What can hang from each mark:
B: Q Z
Q: A E
E: Q Z
P: Q
Z: A E K P
K: Q Z

Every row comes from one small tree of marks. The marks that hang from a mark follow it in brackets, in alphabetical order. Every link used is in the known rows. Which tree was each row made from?
Known rows:
Z{E K{Q} P}: [ 1.62 -1.18  2.18 -1.61 -0.67  1.14 -0.46  1.12 -1.54  0.23  2.50 -1.11
  1.26  2.64 -1.61 -2.05  0.20 -1.21 -3.62 -0.01  0.17]
Z{E{Q{A}} K}: [-0.18 -0.63  1.82 -1.06  0.56 -0.34 -2.05 -0.47 -1.43  0.94  2.69 -2.43
  2.65  1.56 -0.64  2.90 -0.99  0.48 -1.46 -0.87  0.87]
B{Q Z}: [ 0.72  2.31  2.11  1.91  0.79  1.30 -1.05 -3.28  0.29 -3.66 -1.20  0.65
  1.45 -0.35  0.56  1.49 -3.17 -1.18 -0.80  2.25 -0.67]
Q{A E{Z{P}}}: [ 0.96  2.63  2.64 -0.86  0.08  1.81  1.76 -0.77 -2.74  1.28  0.10 -0.02
  1.16  0.05 -1.04 -2.29  1.47 -0.09 -1.26 -1.15 -0.84]
B{Z{K}}: [-0.56  1.97  1.21  1.43  0.79  0.23 -0.25 -2.21  0.89 -0.65  2.22 -1.46
  1.77  0.10 -0.19  1.63 -1.99 -0.87 -0.97  1.45 -0.89]
P{Q}: [ 3.17  1.83  1.36 -0.70 -0.80  1.23 -0.50  0.80  1.67 -2.83 -0.84  0.20
 -1.90 -1.51 -0.13  1.86 -0.53 -0.75 -1.31  2.58 -0.07]
Q{A E{Z}}: [ 0.63  2.47  2.76 -1.36 -0.06  1.61  1.05 -1.57 -3.15  1.30  0.89 -1.30
  1.07 -0.44 -0.54 -0.18  0.73  0.59 -1.01 -0.74 -1.04]
K{Q Z{E}}: [ 4.62 -3.19  2.50 -3.89  0.38  1.90  0.72  0.50 -4.98 -0.92  3.10  0.13
  0.09  0.50 -0.34 -0.87 -1.16  0.73 -0.45 -0.82 -0.52]
K{Z{A E{Q} P}}: [ 4.49 -2.54  0.58 -1.51  1.37  0.10  0.87  2.20 -1.97 -0.23  1.04  2.97
 -0.02  1.69 -0.50 -1.89  0.59 -0.60  0.44 -1.01  0.23]
Z{E{Q{A}} P}: [ 1.38  0.29  1.58 -0.71  1.67  0.49  0.12  1.18 -0.81 -0.64 -0.01  1.16
  2.16  1.37 -1.49 -1.82  0.56 -0.80 -0.93 -1.49  1.74]
E{Q{A} Z{K P}}: [ 2.62  0.71  1.71 -0.19  1.87  0.43  0.45  0.39  0.55 -0.17  2.25  0.44
 -0.45  1.00 -2.92 -1.12  1.37  0.59  0.16 -1.47 -1.01]
Z{A E K{Q} P}: [ 2.62 -1.58  0.79 -1.73 -0.59  0.45  0.27  1.92 -0.44  0.59  2.90  1.25
 -0.26  2.68 -1.34 -2.42  0.39 -1.88 -1.11 -0.86 -0.75]
B{Q}: [ 2.07  1.95  3.00  1.04 -0.66  2.07 -2.10 -1.11 -0.01 -3.54 -0.12  0.82
 -0.23  0.49  0.28  1.32 -1.39 -1.63 -2.15  2.35 -0.15]
K{Q Z{A E}}: [ 5.47 -3.53  1.45 -4.11  0.40  1.31  1.45  1.05 -4.13 -0.53  3.52  1.91
 -1.08  0.61 -0.22 -1.25 -1.01  0.03  1.44 -1.48 -1.20]
P{Q{A E{Z}}}: [ 2.17  1.95  1.90 -2.12 -0.74  1.36  0.61 -0.54 -1.08 -0.21 -1.66 -0.82
 -0.64 -2.04 -0.29  1.36  0.13  0.98 -1.12  0.81 -0.96]
K{Q Z}: [ 5.78 -2.43  2.15 -2.98  0.77  2.15  1.23  0.58 -3.67 -2.22  4.07  1.63
 -1.45 -0.36 -0.86 -1.32 -1.08  0.23  0.68 -0.70 -0.91]
B{Q{E{Z}}}: [ 1.67  1.68  3.25 -0.18 -1.20  1.85 -1.85 -1.62 -2.15 -2.12 -1.25 -1.18
  0.27  0.73  0.33  1.13  0.07 -0.08 -3.40  2.79 -0.86]
Q{A E}: [ 0.14  2.28  2.39 -0.53  0.02  1.33  0.44 -1.29 -2.96  0.60  1.03 -0.45
  2.17 -0.72  0.28  0.21 -0.30 -0.30 -0.63 -0.84  0.45]
Z{A E P{Q}}: [ 3.11  0.49  0.34 -1.15 -0.92  0.47  0.67  2.52  1.57 -0.66 -2.04  2.51
 -1.15  0.69 -0.46 -1.43  0.64 -2.20 -1.13  0.91  0.02]
K{Z}: [ 3.72 -0.42  2.16 -0.62  0.20  1.68  0.49  0.42 -2.22 -0.99  2.53  0.86
 -0.56  0.16  0.09  0.12 -0.48 -0.78 -0.57  0.45 -0.55]

Write each row's tree:
[ 2.82 -0.44  0.16 -0.80  1.34 -0.64  0.08  2.52  0.85 -0.83  0.00  2.63
  0.15  2.07 -1.30 -2.01  1.44 -1.63  0.02 -0.52  1.02]
Z{A E{Q} P}
[ 3.12 -1.17  2.29 -1.05 -0.01  1.52  0.73  1.39 -3.06  0.22  0.67  0.83
  0.91  1.68 -0.24 -2.13  0.16 -1.17 -2.42 -0.03  0.22]
K{Z{E P}}
[ 1.72  0.66  1.14  0.16 -1.41  0.51 -0.97  1.32  0.64 -0.38 -0.71 -0.62
  0.27  0.82 -0.64 -0.41  0.82 -1.21 -4.21  2.35  0.18]
Z{K P{Q{E}}}
[ 0.52  1.51  1.02  0.98  0.55  0.25 -0.70 -3.17 -0.77 -2.10 -1.66  1.20
  1.81 -0.14  1.37  1.16 -2.48 -0.84 -0.07  2.04 -0.72]
B{Q{E} Z{A}}
[ 3.90  1.29  0.93 -0.30 -0.99  0.88  0.79  1.62  2.56 -0.05  0.56  1.07
 -3.49  0.84 -1.89 -1.01  1.73 -1.21 -1.20  1.36 -2.80]
E{Z{A K P{Q}}}
[ 1.53  1.29  1.29 -0.69 -0.82  0.38  0.35  0.58 -0.95  1.37  0.90 -0.82
 -0.21  1.84 -0.81 -1.35  2.41 -0.61 -2.68  1.35 -1.62]
Q{E{Z{A K P}}}
[ 6.58 -2.70  1.21 -3.12  0.84  1.51  1.88  1.18 -2.81 -1.83  4.41  3.47
 -2.59 -0.37 -0.73 -1.81 -0.96 -0.41  2.62 -1.37 -1.55]
K{Q Z{A}}
[ 3.65  0.23  1.58 -1.85 -0.45  1.06  0.65  0.32  0.33 -0.10  4.14  0.00
 -3.10  0.93 -1.93 -0.18  0.93 -0.20  0.36  0.25 -3.28]
E{Z{A K{Q}}}
[ 2.57  1.89  2.09 -0.16 -0.80  1.68  0.64  0.41  1.22  0.09  0.50 -0.26
 -2.00  0.32 -2.05 -0.94  1.10 -0.48 -1.96  0.58 -2.12]
E{Z{K P{Q{A}}}}
[ 0.45  1.41  2.41 -1.22 -1.14  0.67 -0.91 -0.76 -2.13  1.21  1.28 -3.58
  0.80  1.30 -0.38  1.01  1.59  0.53 -3.83  2.18 -1.41]
Q{E{Z{K}}}
[ 3.42  1.50  1.82 -0.57  2.54  0.89  1.42  0.57  0.32 -1.44  0.88  1.73
 -0.92  0.23 -2.82 -2.21  1.60  0.41  1.05 -1.65 -0.56]
E{Q{A} Z{P}}
[ 2.17  1.58  2.49 -0.31 -1.22  1.45 -1.48 -1.40 -1.56 -1.70 -1.17 -0.01
 -0.56  0.83  0.38  0.93  0.22 -0.47 -2.28  2.30 -1.32]
B{Q{E{Z{A}}}}
[-1.19  1.18  1.22  1.02  0.52  0.21  0.18 -1.23  0.15  0.63  0.42 -1.55
  3.17  1.67 -0.44 -0.51 -1.22 -1.37 -2.76  1.09 -0.19]
B{Z{E K P}}
[ 1.20 -0.76  2.34 -1.67 -0.26  1.41  0.25  0.51 -2.10  0.88  2.78 -0.26
  1.64  2.08 -1.72 -2.30 -0.51 -1.05 -2.22 -1.83  0.12]
Z{E K{Q{A}} P}
[ 3.43 -1.62  1.41 -1.66 -0.27  0.91  0.57  0.98 -2.63  0.56  2.00  1.14
 -0.34  0.93  0.54  0.27 -0.57 -0.77  0.06 -0.21 -0.85]
K{Z{A E}}
[ 1.77  1.81  1.61 -1.50 -0.58  1.01  0.04 -0.32 -0.90 -0.91 -1.47 -0.09
  0.29 -2.10  0.27  1.64 -0.92  0.34 -0.93  0.77  0.25]
P{Q{A E}}
[ 2.62 -0.89  0.70 -1.93 -0.61  0.08 -0.37  0.56 -0.95 -0.03  4.34  0.35
 -0.73  0.80 -0.48  0.24 -0.14 -0.75 -0.01  0.12 -1.27]
Z{A K{Q{E}}}
[-1.22  1.21  1.90  1.43 -0.20  0.34 -2.25 -3.84 -1.50 -1.29 -0.86 -2.07
  3.38  0.69  1.15  2.41 -2.76 -0.16 -2.98  2.79 -0.47]
B{Q{E} Z{K}}
[-0.42  1.46  2.37  0.91  0.32  1.17 -1.61 -3.41 -1.01 -2.22 -1.91 -0.89
  2.84  0.47  0.85  1.92 -3.32 -0.69 -2.05  2.23 -0.06]
B{Q Z{E}}
[ 2.23 -0.44  0.39 -1.62  0.98 -0.74 -0.82  1.14  0.20 -0.72  1.14  0.75
  0.22  1.12 -0.44  1.39  0.10 -0.42  0.71 -0.04  0.50]
Z{A E{Q}}
[ 1.10 -1.22  2.45 -2.40 -0.88  0.96 -1.36 -0.13 -2.27  0.13  3.67 -2.91
  1.24  1.74 -0.68  1.17 -0.95 -0.15 -2.92  0.41 -0.32]
Z{E K{Q}}
[ 4.74 -2.33  2.23 -3.14  1.19  2.06  2.71  0.36 -5.80 -0.43  2.46  2.67
  0.92 -0.29 -0.94 -4.34 -0.43  0.28  0.60 -2.79 -0.20]
K{Q{A E} Z{P}}
[ 2.01  1.45  1.39  0.75 -0.74  1.13 -0.01  0.98  1.70 -0.51  0.52  1.19
 -0.44  0.07 -1.28 -0.60 -0.32 -1.75 -1.95  0.18 -0.20]
Z{K P{Q{A}}}
[ 2.89 -2.16  2.04 -2.06  1.38  0.70  0.02  0.13 -3.83 -0.02  1.72  0.19
  1.45  0.47 -0.09  0.78 -1.04  0.77  0.15 -1.36  0.62]
K{Z{E{Q{A}}}}
[ 4.15  0.63  0.79 -1.34  1.73 -0.24  0.30  0.96  1.39 -1.72  1.91  1.15
 -2.83  0.37 -2.03  0.54  1.72  0.59  1.79  0.36 -1.56]
E{Q Z{A}}
